Each row was made from one path, in order. Every step used is in the known rows, and no mark comes twice. Write each row's path.
Known rows
j/w/g: [-13, -14, 10, -9, 9, 45, -2, -10, 11, -23, 45, 7, 65, 22, -5, 17, 2, 17, 3, 6, 31, -5, 16, -13, 38, -4, 21]
l/u/z/a: [-7, 16, -30, -6, 44, 16, -29, 1, -2, 14, 16, 36, 20, 17, -27, 6, -31, 23, 2, -12, 22, -11, -33, -12, 45, 18, 26]
a/z: [8, 22, -20, 10, 27, 18, -12, -35, 2, 9, -18, 16, 28, 5, 12, -14, -4, -4, -12, 13, 50, 25, -2, -20, 23, 6, -7]
a/z/u/q: [-30, -1, -55, 17, 5, -3, 1, -1, -11, 12, 18, 37, 47, -1, 26, -7, -13, 9, -15, -18, 19, -9, -2, 5, 34, 14, -2]
u/q/r/z/a: [4, 0, -56, 6, 43, -12, -50, -19, -2, 4, 46, 18, 22, 53, -21, 2, -7, 37, 32, 17, 43, -15, -19, -28, 32, -4, 27]
a/z/u/l/q: [-25, 26, -26, 27, 30, -5, 6, 2, -1, 26, 9, 23, 21, 5, 37, -3, -35, 20, 9, -20, 23, -11, 12, 25, 49, 8, -1]
a/z/r/q/l/u: [-32, 19, -82, 16, 30, 8, 5, -8, 4, 11, 33, 25, -10, 38, 11, 3, -50, 17, 26, -17, 45, 34, 12, 8, 79, 17, 4]
z/a/g/w: [7, -19, 8, -3, 38, 36, -18, -17, 7, -10, 1, 5, 66, 29, -30, 36, -10, 14, 9, 3, 15, -18, 10, -12, 51, -2, 32]
r/q/u/z/a: [-20, -11, -68, 6, 36, -2, -4, 6, -5, 21, 10, 20, 34, 30, -21, 14, -17, 27, 13, 2, 19, -19, -18, -11, 36, 16, 16]
r/z/a/g: [7, 0, -13, -13, 49, 24, -26, -46, 8, -17, 6, -6, 50, 46, -3, 24, -11, 24, 41, 11, 14, -2, -3, -16, 44, -32, 39]
l/q/r/z/a/g/w: [4, 14, -34, 22, 53, 18, -35, -18, 2, -1, 31, -4, 64, 68, -14, 21, -26, 6, 24, 7, 31, -27, 6, -6, 72, -12, 45]
l/u/q/r/z/a: [-14, 18, -61, 7, 43, -5, -49, 0, -1, 9, 61, 35, 14, 51, -16, 2, -23, 30, 29, 0, 30, -15, -22, -19, 51, 7, 36]
q/l/u: [-10, 15, -16, -6, 19, 18, 4, 14, 11, -1, 26, 29, -4, -1, -14, 14, -26, 18, 22, -29, 33, 35, 4, 4, 50, 22, 10]
r/q/l: [-6, -31, -48, 10, 12, 1, 10, -14, 16, 6, 3, 3, 0, 10, 6, 16, -3, 24, 36, 0, 36, 17, 20, 4, 36, -2, -9]
a/z/u: [-21, 21, -27, 0, 28, 15, 9, -13, -14, 2, -9, 21, 35, 11, 22, 8, -18, 16, -13, -18, 33, 9, -3, 11, 35, 38, 17]
z/u/l/q/r: [-18, 34, -12, 27, 22, -8, -11, 14, -10, 8, 38, 9, 5, 34, 1, 10, -30, 48, 16, -21, 38, -9, 6, 22, 44, 39, 19]
j/w: [-10, -22, 7, 2, 15, 34, -8, 12, 8, -10, 29, 8, 28, 1, -13, 10, 14, -7, -13, -8, 42, 5, 20, -24, 23, 20, 19]
a/z/r/q: [-30, 1, -80, 29, 25, 1, -16, -40, -5, 15, 9, 0, 11, 57, 17, -10, -23, 4, 1, 12, 36, 4, 9, -6, 43, 12, -2]
q/l/u/z/a/g: [13, 13, -18, -15, 45, 29, -7, -18, 4, -19, 16, 20, 39, 22, -22, 28, -42, 46, 36, -13, 32, 19, -14, -5, 77, -18, 27]
a/z/u/l/q/r: [-9, 49, -29, 32, 34, -5, -9, -1, -10, 13, 27, 16, 11, 33, 18, -4, -36, 44, 7, -12, 57, 4, 5, 15, 55, 32, 9]
q/l/u/z/r: [-12, 25, -62, 1, 34, 18, -15, 1, -12, -6, 52, 12, 0, 43, -39, 0, -64, 22, 16, -19, 64, 43, -10, -10, 59, 19, 11]
l/u/q/r/z/a/g: [-9, 25, -42, 3, 40, 10, -36, -15, -2, -13, 55, 19, 41, 56, -7, 13, -26, 32, 36, -2, 15, -9, -12, -14, 70, -17, 46]
k/b: [-44, 0, -16, -11, 33, 7, -18, -43, 15, -5, -27, 12, 13, 5, -14, -9, 1, 18, -4, 3, 46, 26, -7, -16, 19, 13, 40]
r/q: [-23, -20, -41, 22, 5, 5, -8, -13, 10, 17, -3, 1, 13, 18, 16, 3, 9, -2, 3, 0, 6, -15, 8, 2, 21, 9, 0]
k/a/z/u: [-34, 12, -12, -5, 46, 1, 1, -20, -12, 0, -22, 35, 47, 20, 18, 9, -4, 35, -9, -20, 39, 4, -18, -6, 54, 36, 38]
l/q/r/z/a/g: [0, 26, -31, 12, 46, 3, -37, -41, -1, -9, 24, -9, 48, 71, 0, 14, -19, 33, 39, 7, 18, -18, -6, -2, 62, -18, 47]
z/u/l: [-13, -1, 11, -4, 28, 15, 8, 14, 1, -3, 20, 15, 3, 1, 0, 26, -27, 45, 21, -23, 30, 9, 11, 10, 25, 21, 11]

Write each row's path
[-2, -2, -50, -1, 42, 21, 0, -18, 9, -9, 13, 18, 32, 29, -2, 27, -41, 39, 40, -12, 18, 3, -6, 4, 84, -23, 23] : r/q/l/u/z/a/g
[-10, -12, -85, 16, 28, -2, 2, -36, 4, 5, 15, 0, -1, 45, 6, 6, -32, 30, 33, 10, 63, 35, 20, -4, 58, -1, -10] : a/z/r/q/l
[-15, -22, -73, 1, 18, -9, 9, 6, 0, -6, 47, 20, 24, 11, 8, 15, -22, 27, 42, -21, 40, 18, 11, 6, 41, -14, 6] : r/z/u/q/l
[-8, 34, -30, 8, 23, 30, -17, 15, -3, 7, 20, 25, 16, 5, -10, -13, -32, -15, -16, -20, 38, 18, -23, -12, 37, 16, 8] : l/u/z
[-38, 5, -35, 19, -10, 4, -18, 23, 4, 16, 45, 43, 22, -7, 0, -11, -9, -11, -9, -25, -5, -10, -4, -6, 33, 13, 1] : l/u/q
[-28, 10, -61, 24, 34, -1, 11, 5, 1, 15, 38, 11, 3, 37, 2, 4, -38, 30, 30, 6, 54, 30, 24, -10, 45, 9, -12] : a/z/r/q/u/l
[-14, 5, -36, 17, 38, 19, -4, 13, -6, 9, 17, 10, 87, 34, -26, 23, -32, -1, 5, -10, 14, -28, 2, -1, 68, -1, 30] : l/q/u/z/a/g/w
[14, 31, -36, 10, 39, 12, -36, -19, -3, -10, 33, -10, 9, 55, -10, -6, -9, 7, 19, 13, 71, 28, -9, -26, 21, 7, 23] : q/r/z
[12, 25, -16, 12, 57, 5, -33, -33, 8, -8, 35, -5, 33, 61, 2, 17, -31, 49, 57, 12, 34, -7, 3, -6, 65, -35, 32] : u/l/q/r/z/a/g
[16, 13, -20, 23, 64, 19, -32, -8, 10, -1, 41, 1, 47, 59, -15, 24, -38, 24, 41, 11, 47, -14, 16, -10, 75, -29, 33] : u/l/q/r/z/a/g/w
[-3, 38, -55, 31, 33, -6, -38, -15, -4, 11, 37, -9, 17, 58, 9, -17, -12, -6, 17, 3, 50, 1, -6, -6, 33, 1, 25] : l/q/r/z
[-14, 21, -42, 11, 33, 12, -24, -44, -13, 1, 13, 2, 21, 50, -11, -13, -28, 11, -5, 11, 57, 28, -1, -21, 34, 19, 6] : a/z/r
[-2, 7, -30, 22, -3, -3, -34, -1, -7, 1, 40, 14, 22, 25, -22, -11, 5, 24, -4, 3, 44, 2, -6, -20, 20, 22, 1] : u/q/r
[-7, 20, -40, 5, 18, 14, 4, 20, -13, 5, 17, 10, 42, 11, -26, -6, -18, -4, -6, -8, 49, 25, -17, -19, 18, 20, 2] : q/u/z
[-6, -20, -87, 14, 26, 1, -4, -20, -2, 1, 28, -8, -2, 45, -17, 7, -39, 29, 33, 2, 63, 28, 9, -6, 51, -4, -8] : u/z/r/q/l
[-4, 18, -4, 2, 40, 18, 11, -2, 0, 3, 8, 25, 9, -2, 19, 10, -34, 38, 15, -12, 52, 25, 12, 3, 35, 12, -2] : a/z/u/l
[-11, 33, -23, 32, 9, -8, -31, -9, -7, 13, 20, -1, 20, 39, -8, -10, -3, 16, -3, -4, 33, -11, -4, 5, 31, 38, 16] : l/q/r
[-25, 11, -39, 13, -1, -5, -14, 14, -22, -4, 47, 19, 29, 30, -11, 7, -8, 41, -5, -21, 31, -8, -7, 3, 29, 47, 21] : z/u/q/r
[-8, -7, -66, 2, 45, 6, -10, 1, 8, 17, 18, 35, 3, 19, -12, 16, -38, 35, 30, -12, 30, -5, -17, 0, 67, 3, 15] : r/q/l/u/z/a
[-6, 12, -43, 14, 45, 27, -35, 9, 3, -6, 63, 24, 58, 53, -23, 21, -34, 5, 21, -5, 29, -16, -1, -18, 80, -11, 42] : l/u/q/r/z/a/g/w
[-45, -8, -55, 17, 1, -1, 17, 19, 1, 17, 15, 7, 29, 21, 3, 12, 6, 0, 8, -11, 6, -2, 13, 2, 21, 33, 8] : r/q/u
[-22, 10, -54, 10, 35, -13, -13, 9, -10, 27, 14, 22, 48, 26, -25, 4, -23, 20, 7, -8, 14, -26, -22, -3, 38, 19, 19] : l/q/u/z/a
[-26, 34, -52, 8, 29, 21, -28, 2, -17, -1, 48, 11, 9, 49, -33, -9, -54, 1, -9, -20, 45, 22, -18, -14, 46, 29, 20] : l/u/z/r
[-14, -4, -48, 2, 33, 13, 3, -14, -6, -4, 5, 5, 61, 38, -8, 26, -21, 29, 24, 0, 7, -12, -7, -6, 56, -10, 23] : r/q/u/z/a/g
[1, -13, -53, 10, 48, 35, 0, 6, 12, -1, 22, 22, 47, 28, -16, 35, -47, 13, 26, -11, 30, -4, 9, 2, 96, -18, 24] : r/q/l/u/z/a/g/w
[-40, 2, -69, 11, 17, 5, 0, 6, 5, 4, 46, 16, -17, 39, -8, 17, -42, 22, 32, -28, 25, 23, 14, 14, 66, 25, 14] : z/r/q/l/u
